Each row was made from one path, in order. Every step used is in the known rows, and no mark comes twice. Write each row's path.
Known rows:
nolab sirev dova vuzo buvitu padi: [ 66  58 -18 -17 -46 -10   5   5 -13 111  10 -18  11  -6  40 -62 -64 -37
 -13 -16 -17 -21  48  11]
buvitu sirev nolab dova vuzo zolim: [  1 -14 -19 -88  22 -38   2  23  44  73  63 -11  45 -28 -26 -42 -24  55
 -23 -93 -14 -22 -65  32]
sirev nolab dova zolim: [ -5 -21   0 -70  11   6   8 -17   3  34  61 -26  29 -54 -20 -34  -4  20
 -17 -28 -12  -6 -35  38]
vuzo zolim dova: [ 30  23  -2 -30   5  10  -4   7  10   4  21  -5  -8  -7 -42 -18 -11 -12
 -53  -3 -13 -33 -15   5]
buvitu vuzo zolim dova: [  4 -14  11 -33  40  22  -3  -4  15 -12  25  14  11 -16 -31 -10 -24 -14
 -27  14  -3 -31   3   9]
zolim dova nolab: [ 28  24   3 -22   4  -8  15  29 -36  45 -44  -7 -26  -7 -24 -23 -50   0
 -45  47   1 -12  14   9]
dova vuzo: [ 23  19 -20 -17 -28   5  -1  14  -2  25 -11  -6   2  17  14 -13 -43   9
 -36  -8   8 -11 -16  15]
dova sirev: [  2  39  13  -3   2   5 -12   5 -23  28 -18 -26  -4 -23   7 -11 -24   3
 -16  11 -10  24  14   5]
buvitu vuzo zolim: [-12 -20  15 -16  48  11 -13 -10  24 -19  37   5  34 -16   6   0 -13  -3
   0 -12  -4 -19  -8   3]
nolab dova: [ -5  -4   5 -29  14  -8  -1   9  -1  25  11   9  11 -26  10  -4   8  21
  -1 -17  -8  16 -23   8]
nolab sirev dova zolim: [ 11  12   3 -71 -33  19   2  -5   2  73  56 -36  18 -53 -15 -46  -5  -8
   3 -10 -33 -30 -11  28]
zolim vuzo buvitu sirev dova: [ 22 -22 -33 -17 -19 -23  11  12  35  54   2  17  15  -2 -42 -28  17 -34
   6 -17   8 -43  26  -2]
nolab sirev dova zolim vuzo buvitu: [ 45  28 -22 -54 -45   7   5  -4   5  83  25 -49  10 -30 -28 -70  16 -54
 -30  -4 -16 -62  25  15]
zolim vuzo nolab dova: [  3  13   1 -28  12 -20   7  42 -18  35 -16  21  -3  -5  -1  -6 -19   7
 -27 -24 -14  -6 -26  13]
zolim vuzo: [ 12   7  -7   2 -27 -10   7  12  -3  -1 -11   2 -19  11 -12  -9  -7 -24
 -24  -8   1 -36  -7  -5]
buvitu vuzo: [-26 -37  12  -3  34  14   1 -10   5 -16   6  19  20  -9  12   8 -14  -3
  26  17  11   2  19   5]
vuzo buvitu nolab: [ -2 -16 -16  -7  27   0 -12 -21  37  17  -4   0  35  21 -20  -4  46  -9
  28  -4  25  15  57  -9]
sirev nolab dova: [-11 -40   6 -41  34 -31  19  -6   2  40  25  -8  25 -47   1 -23 -13  24
   4 -20  -4   9 -23  24]
vuzo nolab sirev: [-11  32  14 -23  26 -18   6  32 -20  59 -11 -21  -1   3   0 -19  -7  17
  13 -13 -25  17  19   8]
dova sirev nolab: [ -2   2  15 -15  20 -17   8 -11 -20  41  -7 -43   9 -43  -2 -28 -43   6
 -10   9  -4  21  16  20]
nolab dova zolim vuzo buvitu: [ 33  33 -25 -42 -20  14  -9  -2   5  30  15 -22   7 -11 -22 -41  34 -29
 -52 -20   1 -35   0   8]
vuzo buvitu padi: [ 36  45  -6  42  -8   0  -8 -18 -11   6  -2   5  -5  21  17 -16 -10 -43
   0  -6   1   4  63 -18]
sirev dova: [ 14 -29  -1 -19  -8   0   7  -4   7  32  17  11  19 -35   7  -5 -25  -9
   5  11  -6 -14 -12  17]
vuzo zolim dova nolab: [ 43  39   5 -38  17 -10   1  27 -16  40 -13 -20 -11 -13 -32 -32 -50   0
 -69  17 -12 -32 -15   8]

Which path is each row?
[ 38  26 -24 -36 -36  17   8  22 -11  35 -20   2 -19  18 -21 -23 -54  -3
 -63  19   7 -23  -1  23]
zolim dova vuzo
[ 17  24 -13 -31 -51  25  -5  -1   0 -10  24 -17 -13   3 -34 -23   1 -30
 -43 -17  -9 -54 -20  10]
dova zolim vuzo
[ 37  38 -18 -38 -13  14   9  42 -23  45 -37  11 -15  29 -20 -14 -74   8
 -68  21   1  -3   1  33]
zolim dova vuzo nolab
[ 32  -4 -16 -46 -61  26   1  -5   6  24  43  -4   5 -33 -28 -28 -25 -39
 -38  -6 -15 -65 -35  28]
sirev dova zolim vuzo
[ -2  26   2 -60  15  24 -14  18 -11  29  30  -1  20 -21 -10  -7  -3  26
 -24 -25 -24  15 -31  31]
vuzo nolab dova zolim
[-21 -23 -15 -85 -12 -13  15  10  24  42  67  -8  15 -32 -69 -43  16  14
  -6 -73 -15 -43 -42  28]
buvitu sirev nolab dova zolim vuzo
[ 29 -20 -32 -53 -33  28  -9 -26  43  42  38  -3  41 -12 -47 -33  21 -49
 -11 -10  10 -51  23  18]
sirev dova zolim vuzo buvitu nolab
[ 19  46  14 -45   5 -23  23  41 -44  94 -39 -38 -31 -16 -25 -52 -39   7
 -28  32 -17 -11  30   6]
zolim dova nolab sirev
[ 32  32 -14 -60  -2  -7 -19  22  17  46  30  -9  26 -18  19 -25 -34  31
 -62 -54 -15 -20 -68  20]
nolab dova vuzo zolim
[ 14   9   4 -41 -13 -27  21  41 -17  87  -4  -6   0 -22  -5 -35 -38 -15
  -5  -9 -31 -31   0  20]
zolim vuzo nolab sirev dova
[ -5 -33 -24 -42  27 -54  21  11  31  64  10  -4  21 -12 -46 -44  31  -2
   6 -50  12 -21  16   4]
zolim vuzo buvitu sirev nolab dova
[ 29  31 -28 -63  -7   1   8  13  18  98 -19 -28   9  29 -42 -57   7  -6
 -16   1  14 -10  70  10]
zolim dova vuzo buvitu nolab sirev
[ 13 -17 -16 -45  -8 -24  11   0  33  95   7 -14  30 -14 -27 -48  25 -38
  26 -16   0 -34  51   2]
zolim vuzo buvitu nolab sirev dova
[  4  38  16 -28  13 -35  14  34 -34  84 -29 -45 -10 -17  10 -42 -26  18
   0   6 -17  -2  14  -1]
dova nolab sirev
[ -5  -8  -5 -89 -48  16   4  -2  29  74  65 -20  24 -35 -50 -47  10 -19
  16 -41 -26 -57  -6  25]
buvitu nolab sirev dova zolim vuzo
[  8   6 -31  -1  -7 -23   3  16  28  23 -15   4  -3  33 -51 -22  44 -26
   1 -29  14 -33  36 -20]
zolim vuzo buvitu sirev
[ 26 -13   5 -24   2 -18  13  18 -21  69 -18  -2  17 -41  18 -19 -65   2
 -12  33  -6 -11 -11  20]
sirev dova nolab
[ 29   6 -12 -47 -36  25   1  16  -7  33  26   5  11 -20 -26 -20 -46 -28
 -42  -3 -21 -48 -30  37]
sirev dova zolim vuzo nolab
[  6  -7   8 -41  -8 -14  14   8   0  78  22 -17  12 -46   7 -34 -12  -1
  22  -3 -25 -11   3  15]
nolab sirev dova
[ 34  17 -23  16 -11 -14   3   0   5  12 -31 -12  -8  25 -13 -24  17 -46
 -31   6  18 -33  35 -13]
zolim vuzo buvitu
[ 12 -21 -13 -59   6 -25  18   9   0  65  15 -15  27 -29  16 -34 -54  33
 -31 -27   4  -2 -39  40]
sirev nolab dova vuzo
[  7  30 -21 -58 -23  10  -8  -9  28  57  26 -45  15  13 -55 -55  62 -32
   3 -35  -1 -39  49  -2]
dova zolim vuzo buvitu nolab sirev
[  2 -22  -8 -45  18 -13   6 -12  37  95  18 -18  49 -23 -13 -36  32 -12
  49  -8   1   2  58   6]
vuzo buvitu nolab sirev dova
[ 45  29 -14 -27 -26  -3   6 -23 -11  40  48 -21   7 -22 -15 -60 -20 -49
 -37 -42 -12 -38  17  14]
sirev nolab dova zolim vuzo buvitu padi
[ -6  37  19 -30  15  -4 -13  14 -24  53  -8 -17   7 -49  17 -13 -16  24
 -16  -5 -18  37  -6  13]
nolab dova sirev
